Each row was made from one path, in order. Every step used is in the known rows, and no mark comes twice. Write each row's path.
Known rows
feda/sobov: [  4.5  13.6   6.3  37.3  41.4  24.3 -11.1 -11.6  27.3  -2.1 -27.9 -44.5
  25.9 -22.3  18.0  16.8  18.5 -13.9 -42.9  15.9]
pufup/vanab: [-18.5  -2.2   9.4  53.7  35.0  19.8 -31.8 -34.9  18.2   1.3 -17.0 -10.8
  21.4  18.5   3.3   6.6  -7.3 -12.4   3.3  -8.5]
sobov/vanab/sero/feda/pufup: [ 13.0  23.6  11.6  12.4  18.4   9.7 -15.9 -22.2  39.7  18.1 -12.1 -14.6
  35.0  18.5  -6.7   0.0  -8.3 -28.3 -49.3  -9.2]
pufup/feda: [ -1.8  20.6  -4.1  45.5  32.5  18.6 -22.0 -19.3  32.2  43.4 -31.0 -10.1
  21.3  -8.7   8.9  -2.7   7.7 -20.9 -30.4  -4.6]
feda/pufup/vanab/sero: [-17.2  23.8  29.6  43.7  45.0  20.1 -59.2 -61.6  20.7  -3.5 -14.6  -6.0
   1.6  12.1   8.0  15.7 -26.3 -12.9   1.7 -11.0]
tisake/vanab/pufup/feda: [ -5.0  26.7  10.3  27.9  33.7  33.8 -42.0   0.4  38.3  24.8 -32.6 -38.6
  56.7 -26.0  23.4  -3.5  -6.8 -11.3 -20.8  15.3]
tisake/vanab/sobov/feda/pufup: [ -8.0   7.9   4.3  50.8  41.0  30.3 -42.5  30.0  29.5 -37.4 -31.4 -41.3
  49.0 -26.0  34.3  -4.1   6.9 -43.5 -27.8   0.7]
sobov/vanab/pufup/feda/sero: [ 15.2  35.8  -2.7  28.2  -3.8  -6.8 -32.6 -25.9  22.7  28.2 -20.2 -22.2
  54.5 -12.7   7.8 -22.6   1.7 -41.1 -27.5 -17.0]
pufup/vanab/sero: [-26.4  -0.6  17.0  44.1  47.3  17.1 -20.4 -34.0  11.5  17.7 -13.1  -6.7
  18.3  17.9   2.3  10.1 -21.9 -12.2   8.7   4.4]
tisake/vanab/pufup: [ -2.5  13.9  14.3  21.4  32.2  38.0 -40.1   9.0  33.2   4.9 -31.1 -39.3
  58.0 -28.4  27.2   0.2 -20.7  -6.7 -12.6  20.0]
sobov/feda: [  0.2  -1.3 -15.4  51.0  25.8  -1.6 -11.1  15.5  18.6  -6.8 -48.1 -11.7
  32.3 -13.1  29.3 -10.3  -1.7 -45.3 -42.0  -5.3]
feda/sero: [  7.6   3.1  -0.2  31.6  34.3  17.6 -20.3 -14.3   7.1   6.8 -37.4 -27.3
  28.3 -35.7   9.8   7.2 -49.2 -34.8   3.2  -5.7]
vanab/pufup/feda: [  5.1  39.3   3.6  34.5  19.5  19.6 -43.3 -31.8  28.1  41.0 -33.1 -14.1
  50.4 -31.6  32.1 -14.3   4.8 -11.8 -31.0   2.3]
feda/pufup/vanab: [-12.4  22.3  22.9  51.1  33.5  21.8 -69.4 -62.7  25.3 -15.8 -17.8  -9.0
   4.1  13.1   8.1  12.2 -14.6 -13.8  -2.3 -20.0]
pufup/feda/vanab/sero: [ 14.6  29.4  -5.4  46.8  33.7  10.7   2.4 -18.7  22.2  22.4 -39.3 -11.9
  12.9  -7.1  30.7  -5.0  -9.4 -19.9 -37.2  -5.1]
sobov/feda/sero/vanab/pufup: [  2.3  22.4 -24.2  31.9  27.4   0.4 -25.1  -1.4   8.8 -16.9 -53.0 -34.8
  49.5 -56.5  35.3  -8.2 -46.3 -52.6 -22.4 -12.2]
pufup/feda/sobov/vanab: [  5.6  31.8  -2.4  46.1  24.8   3.2 -12.4 -19.3  37.9  30.4 -17.5 -38.4
  28.7  -0.4  -0.6  -1.0  44.1 -33.0 -56.7  -3.4]
tisake/vanab: [ -6.8  -3.6   9.2  28.5  42.4  37.2 -21.9  21.4  35.2   2.5 -28.9 -36.8
  34.7 -11.7   9.4  10.1 -21.5 -13.0  -9.4  14.4]
tisake/vanab/sobov: [ -7.9  -1.4   6.9  39.6  43.4  44.7 -25.0  33.1  31.0 -14.5 -21.2 -42.6
  51.6 -27.3  23.9   1.0   4.3 -23.2 -12.2  13.0]

Which path is each row?
[ 20.9  28.5 -10.9  56.0  25.1  13.4  -7.4 -20.8  27.4   9.9 -43.4 -14.4
  15.4  -6.9  30.7  -8.0   2.5 -18.6 -42.4 -15.5]
pufup/feda/vanab
[-15.4  15.6   6.0  57.7  37.4  -2.4 -45.9 -29.1  14.7 -18.0 -34.8  -6.3
  17.1   8.0  23.3  -0.7 -13.3 -44.8 -25.7 -16.0]
sobov/feda/pufup/vanab/sero
[  6.9  17.5  13.6  15.9  57.1  34.9   3.2 -14.3  36.1  27.7 -29.1 -35.6
  42.9 -13.4   7.2  19.3  -7.9  -7.2 -58.9  24.1]
vanab/sero/feda/sobov
[  4.7  16.7   9.8  25.6  29.3   1.3   3.2  -4.8  25.3   7.3 -10.6 -43.5
  29.9  -1.4   4.1   9.7  21.0 -28.4 -48.4  13.0]
feda/sobov/vanab/sero
[ 38.4  20.5  -8.8  43.2  28.3  44.3  -3.0  -5.0  38.8 -29.8 -45.4 -28.8
  53.4 -12.8  37.1  -5.4   7.0 -13.3 -71.7 -12.4]
sero/feda/vanab/sobov
[ 34.9  30.1  -4.4  39.9   9.0  17.2 -18.9 -18.9  17.7 -29.3 -49.9 -19.1
  36.8 -23.7  61.0 -13.2 -18.1  -6.8 -35.4  -5.0]
feda/vanab/pufup
[-15.7  11.1  18.1  38.1  57.0  29.4 -15.9 -41.9  25.4  14.4 -16.5 -29.7
  36.8  17.3  -4.6  19.7  -2.8  -5.1 -29.5   9.9]
pufup/vanab/sero/feda/sobov
[  1.1  32.6   3.1  38.9  33.4   0.5  -4.4 -20.2  32.0  41.3 -15.1 -35.0
  28.8  -1.1  -0.2   1.8  34.4 -32.8 -52.4   4.4]
pufup/feda/sobov/vanab/sero
[-19.8   0.6   8.9  65.1  36.0  27.8 -35.0 -24.2  12.8 -15.6  -9.5 -15.5
  38.1   3.8  16.6  -3.3  18.3 -22.4   1.3 -10.8]
pufup/vanab/sobov
[ 26.4  34.3   4.6  18.5  21.7  27.3 -15.4 -21.8  49.8   5.8 -27.2 -49.6
  68.6  -6.9   6.6   3.5  30.2 -13.3 -86.0   4.7]
sero/feda/sobov/vanab/pufup
[ 22.6  12.2  -0.3  35.8  31.2  14.8  11.4  -5.4  11.5 -15.8 -41.6 -12.2
  12.2  -8.1  43.6   1.8 -35.0 -12.4 -28.0   2.4]
feda/vanab/sero
[ 18.6  20.6   4.4  25.9  45.6  44.3  -9.4 -18.3  48.1   6.9 -37.3 -48.1
  50.0 -12.9   5.5  17.7  16.7  -6.8 -78.8  10.8]
sero/feda/sobov
[ 12.7  34.9  -1.1  30.2  -6.5  -3.7 -30.1 -22.3  32.1  30.8 -16.6 -14.7
  52.1   0.0  13.1 -24.5  20.2 -31.1 -38.9 -14.0]
sobov/vanab/pufup/feda
[  2.6   5.1   4.0  18.9  15.4  -3.9   3.5   1.0  23.1  23.4  -7.3 -10.3
  28.3  13.8  -1.2  -5.6  -8.5 -33.4 -23.2  -0.9]
sobov/vanab/sero
[ -0.9  36.8  -8.8  10.2  26.6  31.4 -32.7 -21.3  32.8   3.7 -25.9 -29.4
  42.1 -51.6  29.9   3.7 -34.9  -4.1 -17.0   2.4]
sero/vanab/pufup
[ -0.6  20.1 -15.2  26.1  41.0  30.5 -22.3  -6.8  10.4 -16.9 -27.6 -43.3
  38.9 -66.4  18.2   8.0 -47.4 -38.3   4.9 -11.2]
feda/sero/vanab/sobov
[ 22.9   6.7 -23.4  59.8  18.4  -5.2   2.1  14.1  13.2 -41.0 -61.6 -17.0
  26.3  -8.7  52.8 -15.2  -8.4 -43.1 -53.2 -16.7]
sobov/feda/vanab
